Each row comes from the steps of one path. Every step used is in the known rows, and no mark comes twice. Write the path behind each row, first mark first.
Known rows
fenu, masu, zaga: [  0 -15 -11 -34   1 -14  -6  -7 -11  -4 -10  -6  -9  35 -10  -1 -18   8
   0  -5  -3  -1  28  23 -12 -11 -11 -18   6 -31  21  -3 -18  12  -5  -1
   1  -7  -8   3  17 -20  -2 -20   4  -5  16   5   7   0 -11 -15  14 -16
 -13   0]
masu, feso, sokas, tupefe: [  2   5  27  18   3 -37  26   9   6  -6  61  10 -13 -35   0   7 -37 -18
  15  10   2 -18  -8  23 -11  17  20   9 -10   3 -33   6  -9 -29  -7 -13
  12 -10  -6   2  -7  18  -9   4 -12   3  20   9   1   5  11   2  16  -2
 -12  13]
zaga, sokas, fenu, masu, tuved: [ -5 -11   2 -11  -4  12  -2  -2 -26  10  11 -11   5 -20 -21  22  42  -4
   0   4   8  -2  19  15  22   3   3   6  -2  -1  46 -13  50   9 -16  21
  -9  -3  -6  -9   6 -21  -3   6   0  -1 -34   2  10  16 -33  -1   9   3
   8 -21]
fenu, masu: [ -4   6   9   0  -5  -9  20  -6  -7  -5  -5  -7  -1   1 -11   6  17  -4
   1  -5  -5  18   7  12  -8 -13 -21 -15  -3 -17  52  -7  -1  14  -6   2
  -3  -4   1   1  -2  -9  10  -5  -5  -9  13 -11  17   3 -29  -2  18  -5
 -26 -13]
rubo, tuved, masu, feso, sokas, tupefe: [  1  32  36  31  -3 -39  22   1   5  -1  69  17 -10 -33   8  -7 -30 -18
  15   9   2 -13 -14  16  -8  13  29   0   0   4 -57   4 -24 -42   6 -22
   2  -4 -14   6 -21  14 -19 -16 -26  -4  12   2  -4  18   4   6  16 -14
 -24  40]
zaga, sokas: [  3  -7 -14  34   7  45   3   0   8 -16 -24  -4   9  -5   8  -2  24 -27
  -1  -2   4   5  13  13   0   1 -10  -3  -8  -1  16  -9  15  32   6 -15
   7  -3  24  -7   4   6   3  27  17   6  -8 -17 -15 -23 -19  12  11 -28
  -6 -32]
tupefe, masu, zaga, sokas: [  0 -15 -22  15  13  23 -13  -1   8  -9 -49 -12   0  68   5 -18  -7  -5
 -12 -13  12   3  31  12   6  -5   9  -4  -5   5  -5  -8 -11   1   7  -7
  17 -10  15  -1  16   4  -5  38   8  11 -11  -6 -20 -22   6  -6   7 -27
  -1 -18]
masu, zaga, sokas, tupefe: [  2 -15  17   7   5  -3  14   1   6 -19 -10  10  -7  17  -1  -4 -22 -20
   9   3  -6 -39  30  15  -4  12  13   7  -8   1 -28  -6 -14  22   9 -11
  10  -7   1  -1   0  10 -15  16  19  11 -15   2 -19   6  -2  -3  15 -32
   7 -28]
sokas, tupefe, masu, zaga: [  4 -17  12 -33   7 -32  -1  -6  11  -5 -25  12 -11  44  -6 -15 -46  28
 -12  -8   2 -15  23  -5  -9  -5   5   3   5   1 -17   5 -34   5  13   3
  10  -3  -9  11   5  12  -7   6   2   5   2  10  -7  16  28 -27  -5  -5
   9   8]
feso, masu, zaga, sokas, tupefe: [ -2  -7  16  10   7 -14  21   6  11 -20  -3  -4 -11  34   4 -10 -36 -14
  10   0 -11 -43  29  14   3  10  14   9  -9   4 -10  -9 -16   9   7  -9
  11  -4  -1  -3  -1  -5 -11  22   8   8  -6   5 -15   4   4   4  16 -34
  13 -46]
feso, masu: [  2   5 -13  -6  10  -1  18   3  21 -11 -10 -15  -2 -21  11   0 -17  10
   3   0 -15   6  -3   2  -2  -7 -24  -2   0  -7  54   3  -1  33   3  -4
   6   7   5  -2  -5 -24  16   2 -11 -11  30   2   5  -3  10   9   3 -12
   9 -28]
rubo, tuved: [ -3   6  21   0   7  14   1 -15   5  -2  14  21   6 -73  12 -12   0 -15
  -1  11   7  18   1   2 -11  -9 -25 -26  20 -10  25   0 -14  43  17 -25
   2  13  -1   0 -14  14   6  -2  -9 -21  -5 -10 -14  -8 -10  -7 -12 -51
 -18  25]
zaga, sokas, tupefe, masu: [  1  11  27  31   7 -16  25   0  24 -13 -21   7  -6  40  -3 -21 -12  -1
  -9 -12   6  -3   9 -14   2  -3  15  10 -13  31   6  -6 -22  -4  16   6
  10  -3   8   4 -14  26  -2  54  -3  10 -19 -12 -10   9  13 -11   3  -4
  -3 -18]
zaga, sokas, fenu: [ -7 -23  22  34  13  37  -1  -4   0   1 -15  -1  24  -8   5  -4   6 -12
   4   7   3 -13   1  -5   9  10  19   1   5  19 -23   2  26  12  -5   4
   0 -12  14  -9  -1   0  -3  26  25   6 -53  -7 -14 -30 -23   4   4  -5
  25 -31]
tupefe, masu: [  5   7   6  -1   4  -3   7  -7  20  -3 -30   7   0   8  -2 -12  -1  19
 -21 -12   9  30  -2 -21  -5 -13 -12  -2   1  13  30   5 -13  17  13   8
   7   3  10   9  -4  16  12  29  -6   0   5 -10   1   3  16 -19 -10  10
  -2   9]
tuved, masu: [ 20  30 -12   4 -11  24  -3 -16  10  -6 -17  19   7 -26  12  -6  34   8
  -8  -6  -6  16 -18 -20 -11  -3 -27  -4   9 -13 -30   9  -7  41  22  -6
 -18  20   3  10  -6  -6  -4 -48  13  -3  13 -13   1  33 -21   6   8  10
  -2  29]
sokas, tupefe: [  6  -5  36  -8  -3 -19  29  -5  10 -16  17  26  -5 -45  -4   3 -13  -6
   7   8  -9 -24   0  -5 -16   7 -10   6  -1  -1  -7   5 -12  49  13  -7
  -1   5  -2   5 -15  16  -2  -7  13   0   3   1  -1  27  -1  -5   4  -7
  13 -11]
tupefe, masu, tuved, rubo: [  7   3 -44 -40 -14  20 -43   8   6   7 -25  38  -3 -30 -14  13  56  30
  -6  -1   3  15   6 -29   0  -8  -6  18   2  10   9   2   3  35  12   6
  -9  -8  -2   3   9  12  10 -18   2   6 -18   0   6  23  28  -6 -44  51
  24   7]
tuved, masu, tupefe: [ 16  16 -17 -18 -14  12  -1   1   5  -2 -27 -12  -2   9  14   3  36   1
  -8   9 -10   7  -9 -34   1   2 -34  11  -2   1 -36  -3 -20  -1  19  15
 -23  49  -4  10  -3   2  -4 -42  14  -2  25   2   9  48   2  11 -14  19
 -27  53]
feso, masu, tuved, rubo: [  4   3 -56 -43 -13  21 -37  15   2   2  -8  25  -5 -49  -6  18  50  25
   7   8 -12   2   4 -12   4  -4 -16  17   2  -5  24   2  12  45   6   0
  -9  -3  -5  -3   7 -11  14 -38  -3   0  -5   9   7  20  25  12 -34  37
  32 -16]
feso, sokas, fenu, masu: [-12  -2  41  27  11 -21  20  -4 -12  14  40  -5   8  12 -14  -4 -10 -10
  17 -10   5   7   0  20   4   5  22 -12   6  -1  14   6  10 -30 -16  14
   1 -23  -8  -6  -1 -24   0 -15 -12  -6  -5  -1  16 -18 -32  -1  22   6
  -5 -20]
rubo, tuved, masu, feso, sokas, fenu: [ -8  12  28  37  12  -4  -8  -6  -7  22  55   2  15 -28  11 -10 -20  -6
   7  14  12   2 -30   4   8  10  35  -6  17  13 -74  13   7 -56  -8  -8
  -2 -15  -7  -2 -10  -3 -14 -18 -17  -7 -23   2  -7 -25  -6   5   4   2
   2  44]
zaga, masu, tuved, rubo: [  8   4 -66 -31 -31  38 -48  12  -9  10 -30  40   2 -51 -13  23  68  20
   6   5   4   6 -18 -19   4  -3 -23  17   3 -13  18  -2  16  35   9  -7
 -14  -3   3  -1  11  11   5  -8  17   5  -7   0  10  18  12  12 -40  29
  30 -23]
masu, fenu: [ -3 -11  -4 -34 -15   9 -13 -10 -21   1 -10  -5   5 -23   6  13 -12  -2
 -14  -8 -21 -15 -30 -19 -17  -3 -22 -12   4 -17  24   3  35  41 -15  -8
  -7  24  -2  -8  -5  10  17 -21  14   0   4   2  -9 -14   6   0  -6  -5
  27   0]
feso, sokas: [  9  -7   8  11  13   9  12  -2   8  -1  42  15   0 -38   3   2 -18 -19
  16 -20  13  16   2  32  -7  12  -3  -8   2 -13   5  18   1  -1   0 -11
  14 -11   2  -3   5  -4   4 -18 -12  -3  46   1   0 -11  -1  10  10 -14
   5  -3]
fenu, masu, feso, sokas, tupefe: [ -5  13  35  22   1 -48  35   9  -1  -7  64   1 -17 -12  -8   6 -35 -18
  19   6  -1 -14  -4  30  -9  11  25   3 -13   0 -12  -1  -9 -48 -15  -6
   9 -18 -11   0 -10   7 -10   5 -21   1  23   5  11   6   1   2  24   4
 -24   5]
zaga, masu: [  8  12 -32  19 -19  22  -3   0   1  -1 -38  10  10 -23   0   6  13   3
   0  -2  14  14 -40  -6  -1  -5 -44  -3   0 -20  41   0  15  14   7 -17
  -4  12  16   1   0  11   3  40  22  -3  24 -10  10  -8 -11  16  -5 -24
  11 -39]

Which path is each row?
[ -7 -13  23  24  16  -1  -4   3  -3  17  46  -6  12 -32   3   5 -27  -2
   9  12   8  -3 -21  14   3  13  32   2   7  13 -45  15  23 -46 -23   3
   6 -21   0  -3   2  -1  -4  -3  -2   0 -16   9  -1 -36   2   1   2  17
  13  14]	masu, feso, sokas, fenu
[  9  45   4  15  -7  17  -6 -23   6   0  -2  30  12 -42  17 -22  24  -6
  -6   0   0  20 -17 -19  -7  -8 -21 -19  23 -11 -30   6 -26  35  29 -23
 -18  22  -4  10 -19  -2  -7 -45  -7 -17   1 -17 -10  25 -23   3   1 -22
 -19  49]	rubo, tuved, masu
[  6 -21 -10 -34   8  -6 -16  -7  12  -2 -35   1  -7  44  -1 -13 -30  29
 -17 -10   7   9  21  -5  -8 -13  -8  -5   8  -5  -1   5 -27  10   8   0
  10  -3   0   9  13   2   0   7   4   2  11   8  -5  -1  24 -25  -8  -4
   8  16]	tupefe, masu, zaga
[ -9  -6  24  28  17 -13  -2   4   3  18  39  -7  10   1   2  -5 -36   9
   0   5  14   9 -25   4   8   7  38   3   4  22 -44  15  14 -65 -20   9
  11 -24   2  -2  -1   5  -4  15 -13   1 -18   6   0 -35  12  -7  -2  27
   8  18]	tupefe, masu, feso, sokas, fenu
[-15  11   1  14  -2 -19   2   5 -15  10  10 -30   0   2  -5  14  -1  10
  -6  30  -5   7 -24  -1  -5 -14  13  -4  -6   4   6 -11  19 -40 -32   5
  -4 -16   4   1   0  -2  -1  17  -5  -6 -31  -4  14 -26 -13  -8  13  27
 -30  21]	sokas, fenu, masu, feso
[ 10  29 -21  31   0   2   0   4   4   4  40  -1  -5 -16  13   1  -8 -10
   5  -2   8  21 -24  21  -5   6  12  -1  -3  -8 -48  10   1 -51  -8 -15
   3  -5   1   3   2  -2 -10 -24 -17  -1  37  -2   5  -8   3  17  18  11
 -26  46]	tuved, masu, feso, sokas
[  1 -23 -25   8  10  38 -15   0   1 -12 -36  -7   2  33   7  -5   0 -15
  -3  -5   2  -8  32  25   2   1  -1  -7  -5 -12  -2  -9   1  22   3 -14
  11  -9  15  -4  18  -5  -7  18  20  10  -8  -5 -20 -25 -10   0  10 -37
   1 -27]	masu, zaga, sokas
[ -1 -14  10  25   7  32 -20 -10  -7   3 -24  -2  20  36   7 -13   2   0
  -1   0   2 -21   6  -6  11   9  27  -1  11  11 -70   5   6  -1   2   3
  -5  -9   6  -2   6 -13 -17 -11  30   9 -49  -1 -20 -19 -23   3   8  -4
  27  -9]	tuved, masu, zaga, sokas, fenu
[ -5   0   2 -25 -15 -11 -12 -10 -12   4 -29 -13   0  21   5  -1 -19  14
 -28 -20 -10   0 -32 -37 -11 -11  -8  -8   0   2  24   3  23  21  -9   5
  -2  22  -1  -3  -8  17  19   9   1   3   0  -3  -6 -13  24 -10 -11   8
  23  10]	tupefe, masu, fenu
[-10 -12  24 -13  -3 -16  14   7 -13  12  -4 -35   3  29  -6   8  15  -4
   0  16  -8  -3   2 -16  10   2  -6   6  -3  11   9 -10  -7 -33  -7  35
 -12  22  -7   0  -1 -10   3  -5   3  -4  -5   8  19  14 -11  -3  -9  22
 -23  17]	sokas, fenu, masu, tupefe
[ -2   0 -29 -13 -31  11 -21  -5 -30   8 -39 -10  10  -6   7  11  -8   2
 -12 -11 -10 -13 -58 -25  -6  -5 -31  -8   3 -26  33  -2  40  20 -14 -16
 -11  25   4  -8  -5  13  10  18  21   1  10  -2  -2 -25   2  11  -6 -19
  32 -29]	zaga, masu, fenu
[  2   3 -44 -39 -21  16 -35   8 -13   5  -5  31  -4 -33 -21  25  69  16
   9   3  -6  10  10  -8  -2  -7 -10   8   0  -9  22  -5   7  37   1   6
 -16 -13  -8  -1  11  -6   8 -41   2   0 -15  -2  15  23  -3   2 -24  43
   6  -9]	fenu, masu, tuved, rubo
[ -1 -15 -34   9  15  24  -5   6   8 -13 -32 -23  -1  50  12 -10 -15 -10
   1  -4  -5 -11  33  25   9   0   5  -3  -6  -7  11 -10  -1  13   1 -15
  15  -6  13  -7  14 -22  -2  20   4   5   4   1 -19 -26   2  13  13 -42
   8 -41]	feso, masu, zaga, sokas
[ -5 -14 -20  14   5  22  -6   1  -8 -12 -32 -19  -2  66  -2  -6   2 -21
   2 -10   0  -4  40  33   4  -4   6 -10  -7 -15  17 -17  -3  -3  -5  -7
   8 -14  10  -6  15 -15  -6  17  11   6  -7  -9 -10 -22 -23   0  25 -34
 -17 -31]	fenu, masu, zaga, sokas
[-12  -3  34  13   3 -13  15  -9 -12   8   9  -4  11   4 -14   2   1   4
   4   3  -4   4  -4   1   3  -5   5 -10   6  -2  23   0  10   0 -16  14
  -8 -13  -3  -2  -4 -18   4  -4   2  -8 -26  -6  16  -8 -35  -7  14  12
  -8 -17]	sokas, fenu, masu
[ -1  13 -12  26  11 -16   6  11  11   5  39 -14 -11   4   6  -4 -25  -4
  -3  -3  16  28 -16  22  -5  -2  23  -2  -9   8  -8   7   1 -66 -13  -7
  17 -16   6   3   4  13   2  25 -31   2  32   1   5 -25  24   0   7  11
 -20  31]	tupefe, masu, feso, sokas
[  4   9  35   3   1 -33  25  -6  23  -7  -7  16  -7   9  -5 -15 -23  18
 -11  -9   5   1  -2 -26  -7  -5   3   8  -5  21   8   3 -27  12  18   8
   4   1   1  10 -15  26   3  31  -6   4  -3  -5   0  24  18 -18  -6   9
   4   1]	sokas, tupefe, masu
[  4 -18 -26 -42  12  -7  -9   2   9  -8 -24 -12 -10  20   9  -6 -43  21
  -1  -3 -12  -9  21  16  -5  -6 -14  -7   8 -21  20   3 -15  22   2  -7
  10   1  -5   1  13 -27   4 -16  -2  -5  30  18  -2  -3  20  -3   1 -22
  18 -14]	feso, masu, zaga
[  5  10  43  19   9 -41  33  -2  24  -3  26  17 -10  11  -7 -19 -39   4
   0 -22  13   6   4  -3  -3   4  20   9  -4  21  -7  11 -30 -19  14   7
  14  -9  -4   7 -13  20   0  24 -20   4  21  -1   1  15  23 -12   1   6
   2  -1]	feso, sokas, tupefe, masu
[-10  -9  17   8   3  -2  13  11 -15   7 -10 -43   4  52  -4   3  26 -18
   3  14  -7  -4  10 -12  19   4   4   7 -12  17   8 -17  -4 -44  -9  30
  -9  14  -1  -5   1  -9  -1  10   5   1 -16   1  11   1 -14   7   0  13
 -34   3]	zaga, sokas, fenu, masu, tupefe
[ -8   5  20   0 -14 -19   5  -6 -11  -3 -22 -11  -3  44   5  -9 -27  -2
 -20 -18 -13 -26 -19 -33  -4  -1  13   2  -9  17   8  -4  13   9  -6   1
   0  13   0  -5 -17  25   8  31   1  11 -21  -5 -17  -8  18  -9   1  -2
  16 -15]	zaga, sokas, tupefe, masu, fenu
[ -9 -10  27   0   4 -24  18   9 -13  14  29 -32   1  34  -6   5   2 -12
  11   6   0   0   4  -2  13   9   6   4  -5   9   0  -6 -10 -63 -13  31
  -5  12 -14  -1   1 -12  -1 -10  -8  -3  10  12  19   8  -8   7  -1  20
 -29  14]	feso, sokas, fenu, masu, tupefe
[  1   2 -17  20   7  -2   2  11   2   2  44  -9  -7 -30   7   8 -19 -14
   8   4  12  17 -16  34  -8   5  12  -3  -7  -7 -14   7  12 -45 -19 -15
  15 -15   5  -2  10   5   1   2 -20  -1  36   4   3 -29  10  10  12   1
 -23  25]	masu, feso, sokas
[  8  25  -2 -10  -8   6  -3  -5   1   3  -8  -5   0 -10  18 -10  30 -10
  -7  17  -4  10  -9 -30   5  -1 -29  -1   9   2 -33  -5 -32 -10  28   4
 -21  51  -9  10 -14   7  -6 -41  -3 -11  18   0  -2  41   3   9 -19  -7
 -37  72]	rubo, tuved, masu, tupefe
[  3  -5 -13 -46 -13  -2   1  -5 -20   1  17  -2  -8 -48 -21  27  41   5
  -5  -1   6  13  18  18   8  -6 -29   0  -3 -21  77 -11  39  28  -8  15
 -11   6 -10  -3   8 -17   6 -13  -6  -8   7   4  19  37 -25  -3   6   0
  -8  -1]	fenu, masu, tuved
[ -3  -3 -25 -35 -17  15 -38   7 -19  14   2  32   3 -28 -22  22  59  20
  10   7  -4  -1   6 -16   4  -3   3  13   6   0   2  -2  16  28  -5  14
 -16 -16 -11  -5   7  -8   6 -42   8   1 -41   2  14  16  -7   1 -25  54
  19  -9]	sokas, fenu, masu, tuved, rubo
[ -9 -27   7  17  21  20 -11   2  -1   2 -19 -18  14  37   7 -11 -25   0
   3   6  -2 -26  15   5  18   8  26   1   5  13 -25   1  12  -2  -5   4
   7 -15   7  -9   6 -24  -6  15  16   4 -38   7 -18 -37  -5   5   3 -16
  35 -39]	feso, masu, zaga, sokas, fenu
[  5   5 -18 -29 -12  -4 -25  11   4   8  16  47 -10 -21 -16   9  30  17
   9  -9   6   0   9 -13   5   5  17  23  -2  15 -13   8  -8   6  11   8
  -2 -19 -11   2   2  15   1 -21 -11  10 -10   6   6  28  35  -1 -33  49
  23   0]	feso, sokas, tupefe, masu, tuved, rubo
[  3  -5 -15 -25   3 -10  13  17  13  -5 -16 -39  -9  10  14   8   3   2
  -3  13 -18  -2   0 -15  10   0 -31  12 -10   5  36  -8  -9  -7   6  16
  -2  39  -2   1   0 -10  12   3 -10  -7  38  15  11  20  28  16 -19   1
 -13   9]	feso, masu, tupefe
